Known rows, with every way that one mark hangs from another
Z806{Z719{Z578}}: [  5.6 -23.3  25.3  -4.5  27.8 -44.1 -11.0   2.3   4.2  -7.2 -22.1   0.4
  11.6  52.6   5.1 -30.5  -6.8   0.8   3.8  39.3 -35.4]
Z948{Z603{Z719{Z578{Z125} Z806}}}: [ -3.7 -20.1 -22.0  -6.6  33.3  -1.5  -6.6 -10.9 -15.1   8.7 -15.9  12.9
   2.7  73.6  11.2   9.8   6.8 -25.6  21.1  23.0 -26.5]
Z948{Z603{Z719{Z806}}}: [-10.4 -26.4 -12.8 -24.1  13.4 -10.2 -11.9  14.4  -9.8  -3.8 -13.2  19.2
 -10.1  82.2  13.1   9.5   1.9 -16.5  31.6   8.5 -41.4]
Z125{Z603}: [ -9.8 -12.5   8.5 -19.8  15.8   6.8  -2.9  33.8 -13.1  -3.3 -25.6  14.8
  11.4  56.0  -9.0  15.9 -16.1 -15.6   8.4  14.6 -40.4]
Z603{Z719{Z578 Z806} Z948}: [ -9.0 -30.9   0.6  -5.9  24.5 -18.0  -1.6 -26.3  18.8   6.6 -13.5  20.1
 -13.1  24.0 -11.9   7.7   3.1 -12.7  27.7  18.5  -7.9]
Z578{Z125{Z603{Z719}}}: [ -9.8 -14.3 -19.6 -32.4  39.3  34.1  17.2  25.3 -27.2   7.4 -28.2  17.2
  21.1  50.0  -9.5  26.5 -14.5 -44.2   6.9  11.7 -20.9]
Z806{Z719}: [  0.8 -24.9  20.3 -24.5  15.2 -37.9 -13.9  26.8   1.1 -13.6 -19.6  11.3
  12.0  62.5  12.5 -20.0 -11.1  -3.2  10.9  25.2 -42.1]
Z125{Z578 Z603{Z719{Z806} Z948}}: [-18.7 -50.3 -11.7 -16.8  29.9   2.5  -2.2   3.6  -8.6 -10.5 -10.2  43.6
 -10.2  39.1  -4.1  21.4 -15.2 -34.3  39.1   8.7 -19.6]
Z948{Z603{Z719}}: [ -8.0 -35.9 -13.7 -33.4  22.4   0.5   3.0  19.0  -4.9  -3.8  -4.1  10.2
 -13.8  70.4   8.7  -0.1  -6.5  -1.9  26.0  15.2 -47.3]
Z90{Z603{Z719}}: [ -3.4 -26.0 -23.2 -27.8  10.8   3.2   9.7  19.6 -24.9 -16.5  -2.2   1.5
  -5.5  48.7  -8.0   9.2   1.1 -16.1  10.9  30.6 -37.3]
Z90{Z578 Z603{Z948}}: [  8.9 -45.3 -12.0 -14.2   9.1   1.6 -16.0  17.7 -22.4 -43.5   2.6   2.6
 -24.4  31.4  11.9  22.0  14.5  -2.9  18.5  41.3 -18.3]
Z806{Z719{Z578{Z125}}}: [  9.6 -17.8  10.3  -3.9  38.5 -27.0  -8.0  -0.7  -5.0  -2.1 -22.7   4.2
  24.3  53.8  11.7 -21.0  -5.5 -14.9  -0.3  41.1 -26.1]
Z603{Z719 Z948}: [-12.8 -43.1  -4.8 -36.5  23.2   0.9  12.1   5.0  20.4  -2.3  -3.7  18.8
 -19.1  20.6  -9.4   6.7  -9.0  -3.1  29.5  12.2 -20.6]
Z806{Z719{Z578{Z125} Z603}}: [  9.5  -8.8   5.7 -22.1  37.4 -16.4   4.1   7.3   2.7 -23.8 -13.2  -0.9
  23.4  58.5  11.7 -34.3 -27.0   5.1   0.4  45.7 -39.4]
Z578{Z125{Z603}}: [ -5.1  -6.1 -11.5 -20.1  29.0  24.9   0.9  29.5 -25.0   2.0 -24.6  17.8
  28.2  57.1   0.5  26.3 -13.0 -33.0   4.6  17.0 -27.7]
Z578{Z125{Z603{Z719{Z806} Z948}}}: [-15.6 -16.6 -16.8 -23.5  36.4  24.0   3.0   8.9  -7.6   0.0 -26.3  27.4
  14.4  37.0  -9.8  39.8 -11.0 -49.5  23.3   5.2  -3.6]
Z948{Z603}: [ -3.5 -29.1  -5.9 -17.9  10.3 -10.6 -17.4  23.2  -2.3  -9.8  -0.8   9.0
  -5.9  76.8  19.5   1.0  -5.8   9.3  23.2  21.4 -53.4]
Z719{Z578 Z603}: [  4.1  -9.2   1.0 -17.3  15.0  -3.6  11.7   5.8   6.0 -14.0  -0.8   1.8
   2.9  55.6  -0.8 -24.5 -24.0  27.1   4.4  40.6 -52.4]

Rows
[  2.6 -26.1  24.4 -20.7  32.7 -33.2  -1.1   0.0  36.7 -39.4  -2.2  -2.9
  -1.5  34.7   0.7 -36.3 -31.2  28.5  15.4  45.3 -38.5] => Z806{Z719{Z578 Z603{Z948}}}
[  4.8 -54.1 -21.4 -27.4  21.2  12.7   4.9  14.4 -25.1 -37.0   0.8   1.7
 -32.3  24.8   0.8  20.9  13.2 -14.6  21.8  35.2 -11.5] => Z90{Z578 Z603{Z719 Z948}}
[-15.8 -33.5  -5.9 -26.6  13.7 -11.2  -3.4  -1.7  15.9  -0.6 -12.8  29.8
 -13.4  34.5  -5.6  16.0  -0.7 -17.3  35.5   3.9 -13.0] => Z603{Z719{Z806} Z948}
[  5.3 -18.6 -32.6 -10.0  30.1  13.3  14.3  -4.7 -30.1  -5.2  -5.4  -5.4
   6.8  40.5 -10.2   8.7   4.6 -27.0   2.0  44.6 -22.1] => Z90{Z603{Z719{Z578{Z125}}}}
[ -1.0 -21.8  19.2  -2.5  53.5 -16.5  -8.4  -3.5  11.8 -14.4 -23.9   2.6
  21.1  29.2  -4.6  -4.2 -16.2 -19.6   9.9  37.5 -11.5] => Z806{Z719{Z578{Z125{Z603{Z948}}}}}
[ -6.7  -3.5   0.1  13.5  33.4   0.7 -16.9 -16.1  -3.3   4.7 -28.5  20.1
  21.5  40.3  -3.5  30.1  -2.0 -36.4  15.1  25.1  -3.9] => Z719{Z578{Z125{Z603{Z948}}} Z806}
[  5.3 -20.3   9.4 -21.1  42.9 -16.2   1.7  -2.7  26.7 -33.1  -2.1   0.4
  12.8  35.0   8.3 -27.4 -31.7  12.3  12.6  44.4 -28.1] => Z806{Z719{Z578{Z125} Z603{Z948}}}
[  4.4   9.0 -15.9  -6.6  17.0   1.5  -2.6  -4.1 -10.4  -5.9 -13.8  17.0
  24.9  69.7  11.3  -2.5 -13.0  -8.0   5.4  33.3 -33.0] => Z719{Z578{Z125} Z603 Z806}
[  3.1  -4.8  -5.1   1.8  39.1  15.1   2.2   0.9 -19.3  12.4 -24.1   7.0
  26.1  47.2  -6.4  13.0  -8.3 -25.2  -2.1  34.0 -22.5] => Z719{Z578{Z125{Z603}}}
[  6.0 -14.3  22.2 -20.6  26.8 -33.1   1.9  10.6  12.4 -29.1 -11.2  -2.6
  10.3  58.6   4.8 -41.6 -29.2  20.6   3.5  45.1 -50.1] => Z806{Z719{Z578 Z603}}
[ -4.7 -16.4  -3.3  -7.1  17.7 -17.4   2.4 -12.5 -11.5  17.2 -26.0  18.7
  -0.6  54.8  -6.7  -0.4   7.8 -23.5  13.4  19.4 -23.2] => Z603{Z719{Z578 Z806}}
[ -6.3 -25.7  -9.3  -6.8  23.7 -18.1  -7.5  -8.3  -7.3   2.1 -14.9  11.2
 -10.2  74.4   6.2   0.8   4.6 -13.0  24.4  21.9 -35.9] => Z948{Z603{Z719{Z578 Z806}}}
[  1.7  -9.7 -32.4  -0.6  23.0   2.2   1.6 -10.2 -35.4  -4.4 -14.8   5.4
  10.9  52.5  -4.4  18.2  11.7 -41.9   6.4  38.9 -16.7] => Z90{Z603{Z719{Z578{Z125} Z806}}}
[  8.8  -2.2 -16.5 -18.7  27.6  14.3  14.3   1.2  -6.2  -7.2  -1.8   4.0
  18.0  54.9   4.7 -13.7 -22.6   8.3  -0.3  40.9 -42.1] => Z719{Z578{Z125} Z603}
[  0.4 -28.9 -23.2 -15.3  43.3   9.7   8.1  -6.3 -10.9   7.6  -5.8   2.7
  -3.2  62.6   6.4   0.4  -1.4 -12.9  16.5  30.1 -32.8] => Z948{Z603{Z719{Z578{Z125}}}}
[ -0.2  -2.6 -11.8  -6.3  22.2   0.4  -5.2 -16.6  16.5 -16.9  -4.4  16.1
  12.8  42.5   7.6   3.3 -16.9   0.7  20.2  32.4 -20.5] => Z719{Z578{Z125} Z603{Z948} Z806}
[ -9.1 -49.2  -2.3 -10.8  28.1   3.6  -6.5  13.4   0.2 -17.0   3.2  33.2
  -6.9  33.4   4.7  11.7 -22.1  -9.5  31.2  20.7 -32.0] => Z125{Z578 Z603{Z948}}
[-12.6 -59.0 -11.8 -24.2  39.7  14.2  13.6   9.4  -3.6 -10.2  -0.4  33.0
 -15.9  27.3  -9.1  12.5 -23.6 -21.5  33.1  13.6 -24.4] => Z125{Z578 Z603{Z719 Z948}}
[ -3.1 -34.1  -9.6 -16.3  31.9  -6.6   4.0  -4.0  -1.6   2.7  -4.5   0.0
 -15.3  61.0   1.4  -8.7  -2.3   1.6  19.0  28.9 -42.8] => Z948{Z603{Z719{Z578}}}
[  4.4  -0.8 -10.9  12.9  16.5 -12.1 -17.4 -14.3 -19.6  19.0 -25.6  23.2
  26.2  62.2  11.9  12.0  11.3 -28.4   5.6  28.5 -17.4] => Z719{Z578{Z125} Z806}
[  1.5 -21.4   5.1 -16.2  21.1  -5.3   7.8  -7.3  33.3 -24.0  10.2   1.1
  -9.5  28.0  -4.4 -17.8 -28.2  34.0  16.8  39.1 -37.7] => Z719{Z578 Z603{Z948}}
[  0.2 -40.9 -16.3 -33.1  45.1  39.9  10.3  22.6 -30.3 -11.4 -23.6  19.5
  -6.2  31.2   1.5  35.2   0.5 -40.6  14.4  17.9  -1.2] => Z90{Z578{Z125{Z603{Z719 Z948}}}}
